Known rows, with every way that one mark hangs from another
Y(P(Z(B C Q V))): [-1.95 -0.19  4.56  1.50  0.67  1.12 -1.05 -3.65 -0.42  0.64 -0.65 -6.69
  1.78 -1.03  1.29 -0.94  0.43 -0.78  2.78 -3.97  0.02]
P(Z(C D Q)): [-1.01 -1.13  4.46  1.93  0.12  0.97 -1.98 -2.51 -1.80 -0.06  0.47 -3.16
  1.01 -1.89  0.43  0.27 -0.23 -0.07 -0.63 -2.41  0.73]
Y(P(Z(D))): [-0.81 -1.45  2.88  1.58  0.52 -0.47  0.13 -1.52 -1.79  0.01 -0.96 -6.62
  0.69  0.67  0.41  0.92  0.15  0.74 -0.12 -3.90  0.13]
G(B(Z(D Q V)) C): [-3.06 -2.10  0.32  2.12 -0.01  1.77 -3.89 -1.29 -4.20 -1.45  1.66  4.46
  2.99 -0.23  1.13 -0.71 -0.76 -1.64  1.77 -0.36 -0.61]
B(G Z(C Q V)): [-2.94 -2.60  1.95  0.79  0.08  2.40 -3.06 -2.31 -1.95 -1.54  0.22  0.27
  1.37 -0.76  0.90 -1.68  1.06 -1.19  0.26  0.45 -0.20]
Y(P(Z(C D V))): [-1.53 -1.38  4.08  1.84  0.70  0.25 -0.74 -3.23 -0.76 -0.01 -0.66 -7.75
  1.06 -0.68  0.71  0.17 -0.36  0.04  1.06 -3.65  0.57]
Q(Z(B(G) C D V)): [-2.51  1.04  3.51 -0.67  0.76  2.52 -3.22 -3.47 -0.92 -0.54  0.61 -0.89
  1.42 -2.74  0.98 -2.41  0.24 -0.45  1.53 -0.12  0.40]
C(G(B(Z(D Q V)))): [-2.97 -0.97  1.19  1.84  0.30  1.72 -3.13 -1.59 -3.59 -1.35  1.18  2.06
  2.58  0.94  1.19 -0.98  0.84 -3.36  0.78 -1.04 -1.05]
P(Z): [-0.16 -2.53  1.77  0.63  0.11  0.41  0.30 -0.67 -1.79 -0.42 -0.71 -3.17
 -0.05 -0.26  0.25  0.04  0.70  0.40 -0.67 -2.62 -0.94]
B(G(C) Z(D)): [-1.78 -2.68 -0.91  0.74 -0.11  1.06 -3.06  0.77 -4.03 -1.78 -0.08  2.59
  1.20 -0.07  1.06 -1.25 -0.13  0.69 -0.78  1.63 -0.86]
P(Z(B D V)): [-1.25 -0.33  4.42  0.60  1.14  1.00 -1.23 -2.45 -1.66  0.17 -0.13 -4.05
  1.37 -1.44  0.69 -0.38  0.82 -1.47  0.05 -3.90  0.15]
Y(P): [-0.83 -0.81  1.21  0.93  0.31 -0.40  0.52 -1.06 -1.36 -0.19 -0.52 -4.33
  0.34  1.19  0.14  0.50  0.28  0.75  1.55 -1.59 -0.46]
W(Z(C D)): [-2.09 -1.04  2.83 -0.21  0.31  0.36 -1.67 -2.20 -2.95 -0.50 -0.24 -0.92
 -0.28 -0.54  0.04 -0.39 -1.49  1.00 -1.12  1.52  0.50]
F(Z(B C(G))): [-1.30  0.63  2.51 -0.19  0.36  1.32 -1.56 -1.14 -1.69  0.18 -0.81 -1.61
  0.38 -0.80  1.36 -3.03 -0.63 -0.62 -0.16  0.89 -1.88]
C(G(B)): [-0.63 -0.94 -1.05  0.94 -0.02  1.15 -1.14  0.26 -2.80 -0.63  0.19  1.96
  1.17  0.72  1.19 -1.66  0.37 -1.59  1.99  0.39 -2.25]
Q(Z): [-1.49 -0.72  1.41 -0.50 -0.05  0.86 -0.50 -1.74 -1.29 -1.21  0.53 -0.51
 -0.03 -0.28 -0.29 -0.04  0.49  0.83  0.03 -0.86 -0.59]
P(Z(B(G) C Q)): [-0.79 -0.97  2.94  0.58  0.11  2.16 -2.08 -1.49 -1.56  0.43 -0.75 -1.80
  1.18 -2.39  1.59 -2.34  0.77 -0.20  1.20 -1.25 -0.70]
P(Z(D Q)): [-0.99 -1.16  4.06  1.57  0.30  0.56 -0.99 -1.90 -2.53 -0.29  0.51 -2.62
  1.04 -0.57  0.09  1.07  0.50 -0.75 -1.39 -3.56  0.62]
F(Z(B(G(C)) D V)): [-1.91 -0.01  2.66 -0.58  0.98  1.62 -1.99 -1.26 -3.27 -0.36 -0.12  0.53
  1.51 -0.89  1.16 -2.51 -0.87 -1.32 -0.81  0.06 -0.50]
G(B): [-0.38 -1.86 -0.48  0.82  0.00  1.02 -0.98 -0.11 -2.63 -0.33  0.30  1.74
  0.77  0.03  0.47 -0.85 -0.01 -0.28  1.92 -0.04 -1.41]
Z(B C D Q): [-1.45  2.09  4.57  1.39  0.49  1.36 -3.36 -2.77 -1.64  0.72  1.33 -0.84
  1.78 -2.61  0.72 -0.71 -0.25 -0.65  1.65 -0.33  0.90]
Z(B C D Q V): [-2.30  2.19  5.60  1.32  0.93  1.83 -3.40 -4.20 -1.17  0.42  1.68 -1.48
  2.33 -2.82  0.67 -0.82 -0.07 -2.16  2.13 -1.26  1.38]

Rows
[-1.56 -3.21 -0.11  0.38 -0.25  1.62 -2.58 -0.19 -2.03 -1.37 -0.88  0.00
  0.12 -0.62  0.99 -2.02  0.68  0.99 -0.17  1.88 -1.17] => B(G Z(C))
[-2.17  1.52  4.72  0.82  0.93  2.53 -3.70 -3.45 -1.65  0.24  1.14 -0.37
  2.41 -2.79  1.18 -1.96  0.34 -2.21  2.04 -0.20  1.11] => Z(B(G) C D Q V)
[-2.50 -1.21  1.49  1.61 -0.33  1.39 -2.89 -1.54 -2.11 -1.31  0.43  0.03
  1.15 -0.08  0.97 -1.08  0.66 -0.95  0.19  0.50 -1.10] => B(Z(C(G) Q))
[-2.16 -0.18  1.90  1.77  0.13  2.38 -2.64 -2.87 -1.73 -0.59  1.42  1.29
  2.33 -1.06  1.35 -2.01 -0.03 -3.24  3.23 -0.07 -0.91] => Z(C(G(B)) Q V)
[-1.69 -2.11 -1.45  1.20 -0.17  1.28 -2.09  0.44 -3.22 -1.31 -0.14  2.23
  1.22  1.34  1.34 -1.74  0.84 -1.33  1.04  0.41 -2.59] => C(G(B(Z)))
[-1.87 -1.49 -0.54  1.52  0.05  1.07 -2.76  0.09 -3.67 -1.24  0.24  1.96
  1.60  1.07  1.24 -1.25  0.52 -1.53  0.40  0.10 -1.83] => C(G(B(Z(D))))
[-3.69  0.31  4.30  0.35  0.60  1.28 -2.29 -3.92 -3.06 -0.94  0.84 -0.33
  1.36 -0.20  0.54 -0.83 -0.79 -2.29 -0.50  0.44  0.72] => W(Z(C(G) D Q V))
[-2.53  0.73  5.45 -0.02  0.97  2.38 -2.94 -3.28 -2.24  0.14  0.43 -0.95
  1.62 -1.80  1.03 -2.45 -0.48 -1.93 -0.74 -0.34  0.66] => F(Z(B(G) C D Q V))
[-1.30  1.04  4.38  1.68  0.41  1.49 -2.85 -2.26 -1.87  0.47  0.15 -2.76
  1.97 -2.01  1.66 -1.47  0.31 -1.44  0.70 -2.15 -0.33] => P(Z(B C(G) D Q))
[-1.61  0.85  2.27 -0.56  0.08  1.70 -2.14 -2.44 -0.41 -0.20  0.23 -0.97
  0.43 -2.39  0.66 -1.85  0.04  1.13  2.03  0.19 -0.75] => Q(Z(B C))
[-1.73  0.98  2.52 -0.62  0.35  2.09 -3.28 -2.20 -1.27 -0.31  0.26 -0.19
  0.93 -2.62  0.98 -2.30  0.04  0.88  1.08  0.77  0.01] => Q(Z(B(G) C D))
[-1.34  1.54  3.63  0.87  0.46  2.04 -3.70 -2.03 -2.12  0.53  0.81  0.30
  1.87 -2.69  1.22 -1.87  0.10 -0.69  1.54  0.76  0.74] => Z(B(G) C D Q)
[-2.77  1.00  4.10 -0.48  0.72  0.66 -1.83 -2.43 -3.81  0.07  0.37  0.48
  1.08  0.01  0.20 -0.17 -0.16 -0.72 -0.70 -0.23  0.76] => W(Z(B D Q))
[-1.85  0.39  5.91  1.49  0.84  1.79 -2.69 -3.87 -1.18  0.47  0.60 -3.73
  2.00 -2.85  1.00 -0.80  0.24 -1.76  0.96 -3.44  0.85] => P(Z(B C D Q V))
[-2.17 -0.03  4.06  0.54  0.75  1.14 -1.71 -2.75 -1.99 -0.71  0.29 -2.42
  0.71 -0.52  0.64 -1.53 -1.03 -1.95 -1.60 -0.21 -0.27] => F(Z(C(G) D V))
[-2.60  1.53  4.00 -0.53  0.96  1.48 -2.02 -3.53 -1.20 -0.60  1.09 -1.38
  1.43 -1.43  0.15 -0.55  0.68 -1.00  0.87 -2.19  0.53] => Q(Z(B D V))
[-2.22  0.23  1.97 -1.47  0.67  2.32 -1.45 -2.43 -1.10 -0.88  0.14 -0.03
  1.06 -1.19  0.73 -2.23  1.44 -0.85  1.52 -0.88 -0.66] => Q(Z(B(G) V))
[-1.84  1.65  3.41 -0.11  0.36  1.50 -2.97 -2.86 -0.84 -0.12  0.70 -1.26
  0.83 -2.61  0.54 -1.25 -0.31  0.94  1.23 -0.24  0.22] => Q(Z(B C D))
[-3.01 -1.85  2.36  2.10  0.19  2.01 -4.10 -2.71 -2.75 -0.93  1.33  1.41
  2.34 -0.91  0.81 -0.81 -0.15 -1.64  1.31 -0.66  0.07] => G(B(Z(C D Q V)))
[-2.14 -2.78 -1.61  1.82 -0.61  1.55 -3.18  0.22 -4.14 -1.29  0.83  5.27
  2.18  0.17  1.21 -1.15 -0.65 -0.23  2.03  0.72 -1.84] => G(B(Z(Q)) C)
[-1.19 -1.60  2.90  1.60  0.18  0.02  0.48 -1.82 -1.61 -0.02 -0.76 -5.67
  0.94  0.90  0.44  0.78  0.68  0.23  0.64 -4.06 -0.18] => Y(P(Z(Q)))
